Each row was made from one path, in order. Every step used is in the known rows, and no mark comes twice. Write each row's path.
Known rows
V/P/H/A: 26.2	-4.8	34.0	15.9	-12.1	-4.9	-12.5	-9.5	7.4	-10.0	1.2	-20.0	-8.6	17.9	5.8	3.5	-10.0	-2.1	1.0	5.5	7.6	14.3	25.0	5.1	-4.3	8.9
P/V: 13.9	4.8	28.0	-2.5	7.1	3.9	5.4	6.1	-1.8	-6.5	-4.8	-6.3	-3.9	19.6	12.6	7.2	-8.2	14.1	11.4	3.9	3.7	12.1	9.3	7.7	5.4	6.0
H/K/P/V/A: 42.6	11.3	41.9	0.6	-1.2	11.3	17.7	7.5	12.3	-12.3	4.1	-31.8	-17.2	27.9	-18.3	-4.4	-4.3	29.2	13.9	0.9	7.8	13.4	16.3	7.9	-0.7	11.5
V/N: 15.1	-1.6	10.7	-4.6	0.9	-6.2	-2.3	9.6	-9.3	-10.1	-12.1	-10.1	3.0	14.4	7.9	2.6	9.0	-0.3	3.1	12.2	4.7	10.6	5.5	6.9	-6.5	-0.9
A/K/P/V/N/H: 10.9	1.9	51.0	-29.9	2.4	7.4	21.4	29.4	-11.9	1.5	4.9	-36.9	5.0	26.7	19.5	-2.2	23.6	13.3	3.4	13.2	2.7	9.8	2.9	10.8	0.0	1.5
H/K/N: 25.4	11.2	-23.2	22.2	-7.9	3.3	-12.6	11.2	1.9	4.0	-2.3	-15.0	-2.4	12.2	-25.7	-6.0	-3.4	12.9	17.0	25.5	13.3	8.0	4.2	7.9	-4.0	14.7
A/K/P/H/V: 14.4	-4.6	38.3	-3.0	-10.1	3.6	-15.9	-2.6	-6.9	14.9	5.4	-28.5	-3.7	20.1	-2.5	5.8	18.7	13.5	4.0	16.4	9.9	3.8	21.1	14.7	-9.9	10.9
A/V: 15.7	2.3	21.2	8.5	7.4	-6.0	-11.7	-7.5	0.3	-10.5	-9.8	6.2	8.0	5.2	1.1	-7.5	-13.4	-0.2	4.9	-1.8	3.6	6.1	-1.1	16.1	0.8	12.4
P/H/K/N/V: 19.6	17.0	-13.4	9.6	-5.3	9.9	-20.3	7.2	0.5	3.0	10.1	-25.2	-2.5	30.2	-10.5	2.5	0.2	19.2	10.2	26.1	11.7	7.0	2.4	13.0	-5.2	20.9
K/P/H/V/N: 32.3	-7.7	8.1	-6.9	-13.9	-9.0	-25.4	1.4	-10.9	-1.2	-2.9	-30.9	-5.8	34.8	12.0	14.3	25.6	4.8	4.6	18.4	8.3	12.3	22.7	3.0	-5.5	3.7
K/P/H/A: 26.3	1.0	38.4	5.5	-12.2	-0.9	-20.6	-10.5	10.4	1.1	11.4	-32.0	-21.4	27.6	-4.8	-1.7	14.3	8.1	7.5	7.1	12.1	12.4	20.0	7.8	-8.8	9.6
K/P/V/A/H: 43.5	9.9	88.4	-9.5	7.5	6.2	16.2	4.5	5.0	-15.2	1.6	-13.6	-7.1	32.9	4.6	-0.7	1.5	31.0	13.4	-12.9	0.2	15.4	13.1	9.1	-1.8	8.2
H/A/V/N/P: 26.3	-4.2	-7.1	15.7	5.2	-11.5	-20.9	-5.6	11.1	-10.7	-6.6	0.2	6.3	2.3	7.9	-13.2	-19.8	-11.3	-1.5	1.5	7.2	15.6	-0.3	11.9	8.4	4.0
A/K/N: 9.5	6.8	31.9	-4.2	3.4	3.9	6.6	12.3	-8.1	15.0	-5.7	-9.3	6.7	9.0	-17.0	-6.2	-2.1	11.0	7.9	20.2	7.5	7.6	4.5	13.6	-3.0	14.5
V/A/K: 6.8	6.6	77.2	-15.6	5.3	9.6	25.4	1.5	-8.0	2.3	-8.2	-9.4	0.6	7.3	-19.4	-8.8	-8.5	13.0	-0.6	0.8	2.6	4.6	3.7	17.0	-8.9	10.9
K/P: 19.8	-2.4	0.8	6.1	2.2	-1.7	-10.7	2.0	5.0	-4.5	4.3	-23.2	-6.7	22.2	-8.1	-7.5	13.4	12.4	11.3	3.2	6.4	9.1	-2.9	11.9	-7.5	2.0
H/P/V/K/N: 31.1	13.8	-13.8	22.5	-1.6	4.2	-30.3	19.2	-7.9	0.4	-11.4	11.3	3.8	23.6	-4.0	1.5	-25.8	11.3	11.7	13.4	7.5	21.7	-0.1	3.2	12.0	15.2
P/V/N: 23.6	3.3	33.2	-14.0	6.7	-2.4	12.5	15.7	-10.5	-12.0	-11.3	-8.6	-0.2	20.8	23.2	12.4	1.3	6.5	6.3	10.6	2.6	15.8	16.7	2.9	5.3	0.6
V/K/P/H/A: 21.9	-1.4	49.7	8.3	-10.6	-4.9	-36.5	-0.5	7.6	-2.5	8.4	-26.7	-17.3	27.3	-9.0	-4.0	8.2	5.6	6.1	12.1	9.1	13.1	12.7	3.7	-6.7	9.3
H/A: 8.1	5.7	2.6	7.7	-4.2	-4.8	-19.4	-7.1	9.5	-1.4	-2.5	-14.8	-13.5	5.8	-8.9	-7.3	-9.3	-3.8	6.4	2.7	11.9	8.2	9.2	8.7	-2.7	1.0
V/A/P/H/K/N: 35.1	8.4	71.7	-7.7	-7.8	18.3	9.9	3.4	0.7	1.5	-7.6	-14.8	-0.8	22.5	-28.3	3.0	-11.1	18.9	14.9	18.3	9.3	15.0	24.7	9.9	-9.3	29.1
N/V/A: 7.2	10.2	4.8	-16.6	12.1	4.5	0.7	-4.1	0.1	-11.1	-2.3	-12.7	-1.3	25.7	-7.8	-8.8	-19.9	13.4	-0.7	-8.5	0.9	6.5	-15.4	17.5	-3.0	5.5
K/N/V: 6.7	10.0	-40.7	-2.0	12.2	-1.5	-20.6	6.2	-1.0	2.9	2.0	-14.4	4.5	25.8	-5.4	-6.0	-13.3	10.7	7.3	10.9	6.7	9.2	-13.9	14.0	4.0	8.7
K/P/H/A/V/N: 41.3	1.5	61.6	-3.9	-7.8	-13.0	-18.0	-9.7	7.1	-10.0	1.4	-21.9	-8.9	21.4	9.8	-2.5	14.4	-4.5	-0.4	4.9	9.9	16.2	28.5	7.4	-2.0	12.8
N/V: -1.3	6.2	-30.0	0.0	11.1	1.1	-18.6	0.6	0.3	-5.8	1.7	-12.9	2.6	16.4	4.5	-5.9	-8.3	6.2	2.7	-0.3	3.5	3.6	-16.9	17.5	-4.7	0.0
N/V/K/P: 5.4	-0.7	-24.6	0.5	12.6	-6.2	-36.9	10.9	6.7	-8.8	7.7	-20.2	1.6	26.9	-2.9	-13.9	0.9	10.6	3.3	1.8	1.3	6.7	-22.4	13.8	-3.9	-2.1
P/H: 10.7	0.1	46.1	3.3	-4.0	6.2	-7.2	-2.6	-8.9	-3.2	-0.7	-9.8	-4.8	25.6	6.2	10.0	7.6	10.5	7.0	15.3	5.3	8.0	8.4	10.8	-10.0	13.6
P/V/A/H/K: 38.1	19.3	74.9	6.7	-2.3	13.4	15.9	8.8	4.0	-16.4	-5.2	-5.0	-5.9	15.2	-2.4	3.2	-7.2	26.7	14.3	0.0	6.2	9.2	17.7	8.4	-5.4	10.0
P/H/K/N: 31.3	10.8	16.5	19.5	-15.4	9.2	-10.3	6.8	-5.3	5.0	3.2	-18.3	-6.7	24.7	-18.3	6.0	5.4	17.6	14.5	34.2	13.8	9.4	15.7	6.9	-7.5	24.7

Which path is each row?
42.6	1.8	9.9	31.7	-16.2	4.5	-4.7	8.4	1.2	-5.6	0.5	-24.1	1.2	25.0	-11.7	6.6	-3.3	13.9	11.3	27.6	9.5	14.4	20.1	5.3	-5.5	21.7 | V/P/H/K/N
10.7	11.5	-33.0	16.7	-6.6	16.1	-17.6	11.3	-9.5	-3.2	-1.9	-8.1	1.4	26.2	17.1	-0.8	-11.0	7.0	7.0	0.6	7.8	11.2	-16.0	12.8	1.9	5.9 | N/H/P/V
35.4	7.8	-26.4	46.2	-2.6	9.6	-17.9	13.6	7.7	0.5	4.4	-1.8	11.3	11.1	-11.7	-10.0	-4.6	19.5	19.6	22.5	11.4	10.0	-11.3	12.9	-6.3	13.7 | A/H/K/N/P
13.8	-4.2	59.4	0.3	-5.0	6.3	-0.5	4.0	-3.0	8.1	2.7	-16.8	1.6	8.7	10.4	0.1	5.8	-2.3	-5.5	20.4	9.5	13.2	15.2	12.0	-7.1	8.4 | V/N/P/H/A/K
17.3	7.8	-12.6	7.5	-9.3	14.0	-3.3	18.9	7.4	-5.3	15.4	-42.0	-9.4	30.4	1.6	-5.9	11.1	19.9	17.7	12.7	9.3	6.8	-5.0	10.0	-1.2	6.6 | N/H/K/P/V
23.5	-6.7	42.6	-15.4	-11.0	-3.4	-9.0	6.6	-14.0	9.6	-1.5	-33.5	0.5	22.3	9.1	11.2	30.9	7.6	-1.7	22.5	8.9	8.2	30.1	9.2	-10.8	6.0 | A/K/P/H/V/N
16.5	-12.4	-64.5	12.2	0.2	-6.7	-31.7	4.6	-8.2	-1.5	-9.4	-9.4	9.3	16.2	11.0	2.6	-10.6	-5.0	3.7	15.6	6.9	12.0	-4.1	7.9	4.6	-5.0 | H/V/N/P
3.0	7.0	82.9	-4.5	-10.2	6.5	-3.4	-6.4	-0.7	11.4	3.2	-18.2	-10.4	4.0	-4.9	1.1	5.6	4.6	-0.4	15.6	11.3	4.9	25.2	12.5	-12.2	12.4 | P/H/A/K
17.7	-2.3	-7.1	12.0	13.5	10.6	1.5	7.0	1.4	-5.7	0.1	-0.6	2.1	22.7	14.0	1.8	-21.2	14.7	12.5	4.2	2.2	15.6	-8.2	12.0	9.5	6.1 | N/P/V
-3.5	3.5	-19.5	2.4	-1.9	1.3	-31.1	23.7	-14.7	2.3	-2.9	-12.8	8.3	30.8	-13.3	-9.8	-12.7	3.4	11.4	25.7	3.2	8.1	-27.9	7.1	5.0	13.6 | V/K/N/H
11.0	3.7	16.2	0.7	-3.0	-4.1	-46.6	-0.7	11.0	-4.6	16.8	-30.9	-13.8	31.8	0.4	-8.0	2.2	6.4	1.5	5.1	6.5	10.2	0.3	9.5	-3.6	5.1 | N/V/K/P/H/A
37.4	-0.6	37.9	33.6	-9.6	-1.1	-6.4	-5.4	8.6	-21.3	-2.8	-10.1	7.3	7.5	4.5	0.8	-10.0	4.0	2.0	9.1	4.4	9.1	18.3	14.1	-5.6	21.1 | A/V/P/H/K
28.8	-2.8	1.5	25.1	-9.3	10.9	-8.1	11.6	-4.4	-7.0	1.8	-17.0	4.3	20.9	8.0	6.3	11.9	8.0	5.6	29.6	8.6	11.7	4.3	9.7	-12.4	10.1 | V/N/P/H/K
8.1	9.6	-59.0	24.7	-9.4	6.3	-49.6	20.8	-14.1	3.8	-5.7	-2.6	10.7	26.8	-12.9	-12.4	-14.8	1.0	7.5	19.7	8.1	11.8	-32.7	8.9	1.0	13.6 | V/K/N/H/P
26.1	1.0	69.9	-24.8	8.6	1.2	25.5	21.8	-4.6	0.1	-1.7	-25.3	1.8	16.3	14.6	3.5	21.5	16.3	3.4	9.6	3.6	13.9	23.3	8.6	-0.4	1.3 | A/K/P/V/N
-3.1	11.7	0.6	-12.1	12.7	4.0	-3.7	11.3	-5.1	14.3	1.4	-15.2	10.8	13.0	-9.6	-9.1	-5.4	13.7	2.7	13.4	5.1	4.0	-7.5	18.8	-0.2	10.8 | A/K/N/V
16.0	-1.0	0.0	7.6	-10.9	-5.9	-46.0	6.4	-17.2	7.8	-8.4	-5.9	-0.4	31.9	-9.8	12.6	-12.4	5.2	10.0	32.3	8.3	12.0	12.0	1.9	5.6	19.1 | P/H/V/K/N
14.4	4.7	42.7	5.3	-11.3	0.9	-19.8	-10.7	2.7	0.7	2.2	-16.6	-15.5	17.6	-0.7	4.7	0.4	1.3	5.2	10.8	11.8	9.2	19.9	7.5	-6.3	11.1 | P/H/A
28.6	1.8	24.3	-2.0	6.9	3.4	2.4	6.8	5.0	-5.1	5.0	-21.5	-9.4	27.9	8.1	1.5	4.2	20.0	14.3	0.5	4.8	14.3	8.7	8.8	3.9	4.8 | K/P/V
3.6	-10.4	31.4	-4.3	-4.5	0.4	-41.9	1.2	-8.4	0.2	-13.3	1.2	9.8	11.7	4.7	13.4	-8.8	-2.2	7.9	15.5	4.3	9.4	17.8	7.6	-3.9	8.7 | A/P/H/V/K
35.3	-0.3	33.2	-15.5	5.8	-3.9	10.2	15.6	-1.1	-10.4	-3.4	-24.2	-4.8	29.3	17.1	6.6	14.9	14.7	9.5	7.4	3.7	19.1	16.6	2.9	3.2	-1.0 | K/P/V/N
18.1	2.0	33.7	-3.9	11.5	13.1	18.7	7.6	-4.9	12.1	-3.2	-6.8	9.6	18.0	-29.1	-15.2	-28.8	19.8	4.9	12.6	4.1	12.7	-10.9	17.5	2.7	21.6 | V/A/K/N/P
20.3	14.0	-1.1	-12.4	8.7	13.2	0.0	6.4	10.1	-0.8	-2.7	-16.5	7.1	15.2	-25.3	-12.0	-26.3	15.3	11.4	3.8	7.5	10.8	-0.1	16.6	-3.0	14.7 | H/K/N/V/A/P
15.7	13.7	-7.8	-18.8	12.9	2.8	-2.5	1.8	-2.9	-1.3	-2.7	-14.4	-0.3	33.2	-20.8	-8.9	-27.8	18.5	5.1	0.3	2.2	11.3	-14.6	13.6	4.8	14.8 | K/N/V/A
43.2	5.8	15.3	2.7	-5.3	1.1	6.8	21.1	7.0	-12.7	2.3	-31.5	-7.8	21.5	7.1	2.3	20.9	16.1	12.8	15.6	9.0	15.6	21.8	2.9	-2.6	1.6 | H/K/P/V/N
-2.8	2.0	-29.9	-12.2	-8.8	3.8	-17.0	-0.6	-14.7	-0.8	-6.8	-23.2	-2.0	29.1	-9.0	-4.2	-20.2	2.4	4.2	3.4	5.6	2.1	-14.2	11.6	2.2	5.9 | N/H/V/A
14.5	10.9	-45.6	29.4	-4.3	0.1	-51.7	12.7	-10.6	-1.3	-11.6	8.6	19.0	18.3	-8.3	-17.9	-27.2	-6.0	3.9	9.8	6.0	11.7	-32.6	13.7	9.1	20.1 | A/V/K/N/H/P
37.1	20.8	47.6	-0.7	2.0	17.1	16.6	10.8	-9.3	10.6	-12.4	0.4	1.6	17.9	-16.4	-2.0	-27.0	23.2	3.9	1.8	7.5	19.5	12.5	12.6	5.1	22.0 | H/P/V/A/K/N
14.9	-10.7	31.0	-18.8	-6.3	-1.7	-19.1	1.3	-14.5	-0.3	-17.6	-10.0	10.0	14.6	19.7	20.1	6.0	-6.9	4.3	16.8	6.9	12.7	32.6	6.1	-5.3	4.9 | A/P/H/V/N
7.2	3.8	65.0	-30.7	12.5	15.6	4.2	-7.0	-2.6	-7.4	-3.4	-11.3	4.2	27.8	4.2	3.5	-16.0	11.9	1.9	-7.3	-0.7	10.3	5.1	19.1	-9.7	14.4 | N/V/A/P/H
49.2	10.1	46.0	8.0	-5.7	1.7	1.9	22.8	6.9	-17.4	3.5	-24.6	-0.7	16.9	17.9	3.9	30.4	21.1	14.7	11.0	8.3	14.1	24.2	3.1	-8.9	-0.1 | A/H/K/P/V/N
26.0	-6.2	11.5	19.4	6.6	-12.1	-5.2	-6.6	6.5	-20.6	-11.5	0.3	14.6	5.1	7.1	-9.0	-25.0	-3.3	0.3	-8.7	-0.7	11.3	2.7	13.8	4.9	9.1 | A/V/P
6.6	7.4	9.2	-18.5	-6.1	-0.3	-4.6	15.7	-4.4	-5.7	-1.2	-26.9	-8.2	23.6	21.4	2.6	-2.6	-4.3	4.8	10.1	8.3	12.7	9.1	1.5	8.3	-2.4 | P/V/N/H/A
7.3	6.2	-39.4	-12.1	-9.4	2.3	-17.2	4.4	-17.5	7.7	-7.2	-23.9	-1.7	37.1	-20.6	-4.5	-28.6	7.0	9.7	13.8	8.5	7.4	-12.0	8.4	10.8	15.5 | K/N/H/V/A
4.1	8.1	-55.1	24.2	-10.2	11.9	-30.3	6.1	-10.1	-1.3	-3.5	-8.6	4.9	19.2	1.4	-9.7	-5.6	-1.3	3.7	3.4	9.4	5.7	-27.7	16.4	-9.2	3.7 | N/H/P
14.8	-2.6	39.1	9.5	3.9	15.1	3.3	8.3	-10.0	18.6	4.6	-8.7	10.2	22.7	-8.0	-0.6	-6.9	19.3	7.2	28.3	6.3	11.9	-1.4	16.9	-2.7	24.4 | A/K/N/P/H
